Every row comes from one small tree of marks. The marks that hang from a mark follow it in brackets, in the order of their numbers. Every link used is in the known rows. Which tree was each row made from?
Known rows:
J506(J345(J10(J549))): [-1.879,  0.375, -2.043, -0.899, -1.012, -1.823,  1.196,  0.388,  1.664,
  0.121, -1.451, -3.447,  3.412, -0.314,  0.986, -0.176,  2.954, -1.672]
J457(J145(J613) J567): [ 3.754,  1.024, -1.742,  0.266,  3.191, -0.639, -1.611,  1.876, -1.154,
  0.672,  0.054, -5.149,  5.255, -1.841, -4.971, -8.314, -0.656,  0.929]
J537(J345(J10(J145)) J549): [ 3.347, -1.227,  2.227, -0.317, -0.706,  1.991, -0.149, -1.367,  2.944,
 -1.807, -3.480,  0.936,  0.602,  3.203,  0.327, -2.240,  2.893, -0.009]
J506(J345(J10(J145(J613) J549(J537)))): [-1.353, -0.406,  0.471,  2.119,  0.179, -1.617,  1.442,  2.058,  1.329,
 -0.420,  0.762, -0.389,  0.806, -6.110,  3.256,  1.262,  1.829,  0.082]
J549(J10(J145)): [ 1.008, -0.249, -0.269, -0.329,  0.476, -0.396, -0.873, -0.385, -1.161,
  2.085,  1.084,  1.917,  0.746,  0.017, -2.279, -1.443, -1.234, -0.077]
J10(J145(J613) J345(J506) J549): [-2.279, -2.856,  2.131, -0.773, -2.816, -0.280,  2.392,  3.455, -0.669,
 -0.628,  0.831, -3.186,  1.325, -3.432,  2.177,  4.301, -1.458, -0.968]
J537(J345(J10(J145(J613))) J549): [ 5.297, -2.257,  3.336,  2.106, -0.007,  1.117,  0.144,  0.231,  1.641,
 -3.407, -2.877,  0.220,  1.165,  1.168, -0.083, -2.208,  2.690, -0.114]
J537(J549(J10)): [ 2.794,  2.576, -2.922,  1.202,  1.237, -0.119, -4.495, -1.711, -1.518,
  1.907, -1.684,  1.775,  1.117,  3.234, -3.630, -3.963, -1.155,  1.577]
J549(J10(J345) J537): [ 0.344,  2.655, -3.543,  0.718,  1.440, -2.737, -2.276,  1.269, -2.425,
  0.933,  0.471,  0.356, -1.033,  1.350, -1.352, -2.678, -0.593,  2.717]
J10(J549(J537)): [-1.999,  1.354, -2.518,  0.060, -0.449, -2.097, -0.171,  0.226, -0.127,
  3.127,  1.825,  0.544, -0.054, -0.190, -1.636,  0.131, -1.989,  0.981]
J537(J345 J549(J10)): [ 6.023,  3.122, -2.434,  1.900,  0.129,  0.780, -3.824, -1.577, -2.378,
 -0.285, -1.950,  1.829, -1.382,  5.434, -3.046, -4.874,  0.584,  1.833]
J537(J549(J10(J345))): [ 2.298,  1.940, -2.851,  0.517, -0.107, -0.892, -3.943,  1.295, -1.960,
  0.478, -2.751, -0.827,  1.391,  2.735, -1.376, -3.543, -0.053,  2.589]
J345(J10(J145(J613) J549) J506): [-3.080, -3.875,  3.391, -1.041,  0.973,  0.751,  2.048, -0.347,  2.023,
 -1.159,  0.718, -1.153,  1.620, -2.632,  1.816,  4.621, -0.596, -3.104]
J10(J145(J613) J345 J549): [-0.463, -4.039,  1.916, -0.047, -3.726, -2.157,  2.590,  6.168, -0.659,
  0.129,  0.769, -3.894,  2.990, -4.380,  1.476,  2.269, -0.921,  0.462]
J537(J345 J549(J10(J145(J613)))): [ 7.497,  0.481,  1.113,  3.550, -0.215,  1.314, -2.713,  0.341, -2.599,
 -1.489, -0.705,  2.299, -1.334,  0.595, -1.377, -3.365,  0.036,  1.899]
J10(J145 J345 J549): [-2.383, -2.945,  0.671, -2.495, -4.460, -1.286,  2.282,  4.547,  0.396,
  1.399,  0.051, -3.143,  2.220, -2.351,  1.787,  2.439, -0.761,  0.510]
J10(J145 J345): [-0.346, -2.050,  0.623, -1.742, -2.935, -1.409,  2.189,  3.054,  0.465,
  0.734, -0.835, -2.503,  3.080, -0.496, -0.511, -0.944,  0.525,  0.058]
J549(J537(J345)): [ 3.227,  2.627, -2.118,  1.533, -0.220, -1.233,  0.422, -1.396, -1.075,
  0.104,  0.565,  1.217, -2.011,  3.989, -3.419, -3.797,  0.872,  1.007]
J549(J10(J145) J537(J345(J506))): [ 1.794,  3.276, -0.472,  0.867,  1.599,  2.226, -1.424, -3.687, -2.040,
 -0.296,  1.838,  4.835, -6.018,  2.384, -0.374, -0.588, -0.511,  0.708]
J549(J10(J145(J613)) J537): [ 2.365,  0.447, -0.151,  3.180,  2.537, -1.369, -1.642,  0.448, -2.360,
  1.239,  2.719,  3.488, -1.517, -3.147, -1.956, -1.694, -2.170,  1.620]
J457(J567): [ 2.016,  1.485, -3.642, -0.743,  1.353, -0.937,  0.026,  0.168, -0.703,
  1.672,  0.099, -3.900,  5.061,  1.937, -5.805, -5.006, -0.470,  0.450]

Write each row's tree:
[-0.466,  0.512,  1.636, -0.642,  1.779,  2.145,  1.343, -3.957,  2.354,
 -2.065, -0.120,  2.525, -3.503,  2.666,  0.904,  0.442,  2.110, -1.305] => J549(J537(J345(J10(J145) J506)))
[-0.483, -2.364,  1.446,  0.908, -1.346, -1.328,  2.360,  2.747,  1.381,
 -0.927, -0.296, -2.910,  3.477, -5.170,  2.512,  1.414,  2.608, -1.624] => J506(J345(J10(J145(J613) J549)))
[-0.582,  2.896, -1.849,  0.054, -0.670,  0.710,  0.307, -2.329, -0.981,
  0.425,  1.680,  1.240, -4.107,  3.051, -0.449,  1.146, -0.841, -0.048] => J10(J549(J537(J345(J506))))
[-1.228, -2.232,  0.943,  1.022, -2.279, -2.415,  1.595,  5.503, -0.650,
  0.451,  1.786, -1.366,  0.361, -5.467,  2.103,  2.238, -1.551,  2.089] => J10(J145(J613) J345 J549(J537))
[-5.705, -1.070,  1.391, -2.237,  1.558,  1.263,  0.950, -2.501,  3.114,
  0.859,  1.019,  1.879, -1.710, -1.381,  2.767,  4.433, -0.689, -1.307] => J345(J10(J145 J549(J537)) J506)
[ 1.505, -0.672,  2.766,  1.591,  2.613,  1.103,  1.624, -2.538,  1.109,
 -3.478,  0.393,  1.918, -3.034,  0.544,  0.750,  0.339,  1.573, -1.371] => J549(J537(J345(J10(J145(J613)) J506)))
[ 0.827,  0.129,  1.602,  1.767, -1.122,  1.230,  1.458, -0.189, -1.089,
 -0.832,  2.869,  1.674, -4.160, -1.726,  1.235,  2.720, -1.438, -0.125] => J10(J145(J613) J549(J537(J345(J506))))
[-3.356,  0.693, -0.690, -0.213, -0.703, -0.798,  1.209,  0.532,  2.523,
  0.883,  0.048,  0.287,  0.285, -4.035,  3.615,  1.197,  2.340,  0.050] => J506(J345(J10(J145 J549(J537))))
[ 0.211,  1.893, -0.711, -0.141,  2.944,  0.823,  0.423, -4.681,  1.351,
 -2.351, -0.696,  1.554, -3.044,  5.406, -0.877, -1.146,  2.245, -1.452] => J549(J537(J345(J10 J506)))
[-3.009, -0.946,  1.066,  0.290, -1.318, -0.502,  1.321,  2.836, -0.679,
  0.037,  1.847, -0.981, -1.259, -4.404,  2.763,  4.118, -2.027,  0.798] => J10(J145(J613) J345(J506) J549(J537))
[-2.721, -0.231, -0.149, -0.653, -1.476, -0.816,  0.981,  0.900,  0.713,
  3.367,  2.251,  1.730, -0.710, -2.805,  0.345,  1.783, -2.216,  1.045] => J10(J145 J549(J537))
[ 3.785, -0.793,  0.616,  2.192, -0.400, -0.437, -2.753,  3.635, -2.142,
 -0.698, -1.671, -0.265,  1.429, -2.035,  0.311, -1.945, -0.593,  2.582] => J537(J549(J10(J145(J613) J345)))
[-2.536, -1.342,  0.235, -1.397, -1.988, -0.474,  2.202,  1.142,  2.396,
  0.394, -0.891, -2.125,  2.976, -2.917,  2.925,  1.435,  2.782, -1.599] => J506(J345(J10(J145 J549)))
[-2.889, -1.909,  2.065, -2.533,  1.471,  1.542,  1.622, -3.275,  3.057,
 -0.276, -1.011,  0.376,  1.671,  1.504, -0.221,  1.461,  0.917, -3.259] => J345(J10(J145) J506)
[-1.132, -0.722,  0.333, -2.197,  0.078,  1.207,  1.453, -2.554,  1.460,
 -2.184, -0.592, -1.678, -0.947,  4.509,  0.507,  2.236,  1.621, -2.720] => J537(J345(J10(J549) J506))
[-3.888, -0.080, -1.367, -2.407, -2.464, -0.679,  1.134,  1.313, -0.564,
  0.538, -0.299, -3.842,  1.416,  1.348,  0.520,  2.812, -0.853, -0.910] => J10(J345(J506) J549)
[ 0.437,  1.551, -1.196,  0.725,  1.985, -0.617, -1.860, -0.998, -1.179,
  2.583,  2.098,  4.131, -2.033, -0.778, -1.619, -1.601, -1.797,  1.665] => J549(J10(J145) J537)
[-5.108,  0.084, -0.023, -1.962, -2.205,  0.310,  1.188,  1.454,  0.363,
  1.314,  1.316, -0.080, -1.747, -2.296,  3.207,  4.068, -1.755,  0.802] => J10(J145 J345(J506) J549(J537))
[-1.298,  0.225, -0.132, -1.729, -0.129,  0.730, -0.557,  0.034, -1.474,
  0.056, -0.057, -0.170, -0.580,  0.581,  0.596,  0.877, -0.604, -0.226] => J549(J10(J145 J345(J506)))
[-3.283, -0.528, -1.199, -0.987,  1.763, -1.911,  0.168, -0.586,  2.276,
  1.194,  0.396,  0.126,  0.357,  0.249,  0.056,  0.930, -0.121,  0.007] => J345(J10(J549(J537)))
[-0.694,  1.698, -2.427, -1.097,  1.136, -0.496, -1.519, -0.628, -2.426,
 -0.106, -0.503, -1.428,  0.090,  3.328, -1.311, -0.710, -0.325, -0.335] => J549(J10(J345(J506)))
[-0.973, -3.082,  3.290, -0.215,  2.312,  0.620,  1.949, -1.827,  1.919,
 -1.841, -0.309, -0.524,  2.192, -0.667, -0.470,  1.399,  0.615, -3.418] => J345(J10(J145(J613)) J506)
[-0.175,  1.525, -0.339, -0.748, -0.237,  2.218, -3.062, -0.604, -1.013,
  0.260, -2.324,  1.052, -0.630,  1.132,  1.245, -0.011, -0.868,  1.390] => J537(J549(J10(J145 J345(J506))))
[ 3.613,  2.735,  0.126,  0.596, -0.018,  4.008, -3.074, -3.710, -1.436,
 -0.631, -1.227,  3.637, -3.381,  3.762, -0.452, -1.402, -0.233,  0.476] => J537(J345(J506) J549(J10(J145)))
[-4.549, -1.129, -0.080, -2.841,  1.295,  0.330,  0.825, -2.443,  2.126,
  0.005, -0.476, -1.675,  1.506,  2.331,  0.129,  3.002,  0.000, -3.042] => J345(J10(J549) J506)
[ 5.752,  1.552,  1.290,  3.015,  0.784,  3.158, -3.000, -1.960, -2.579,
 -2.159, -0.643,  2.855, -2.801,  1.605, -0.798, -1.520, -0.341,  0.454] => J537(J345(J506) J549(J10(J145(J613))))
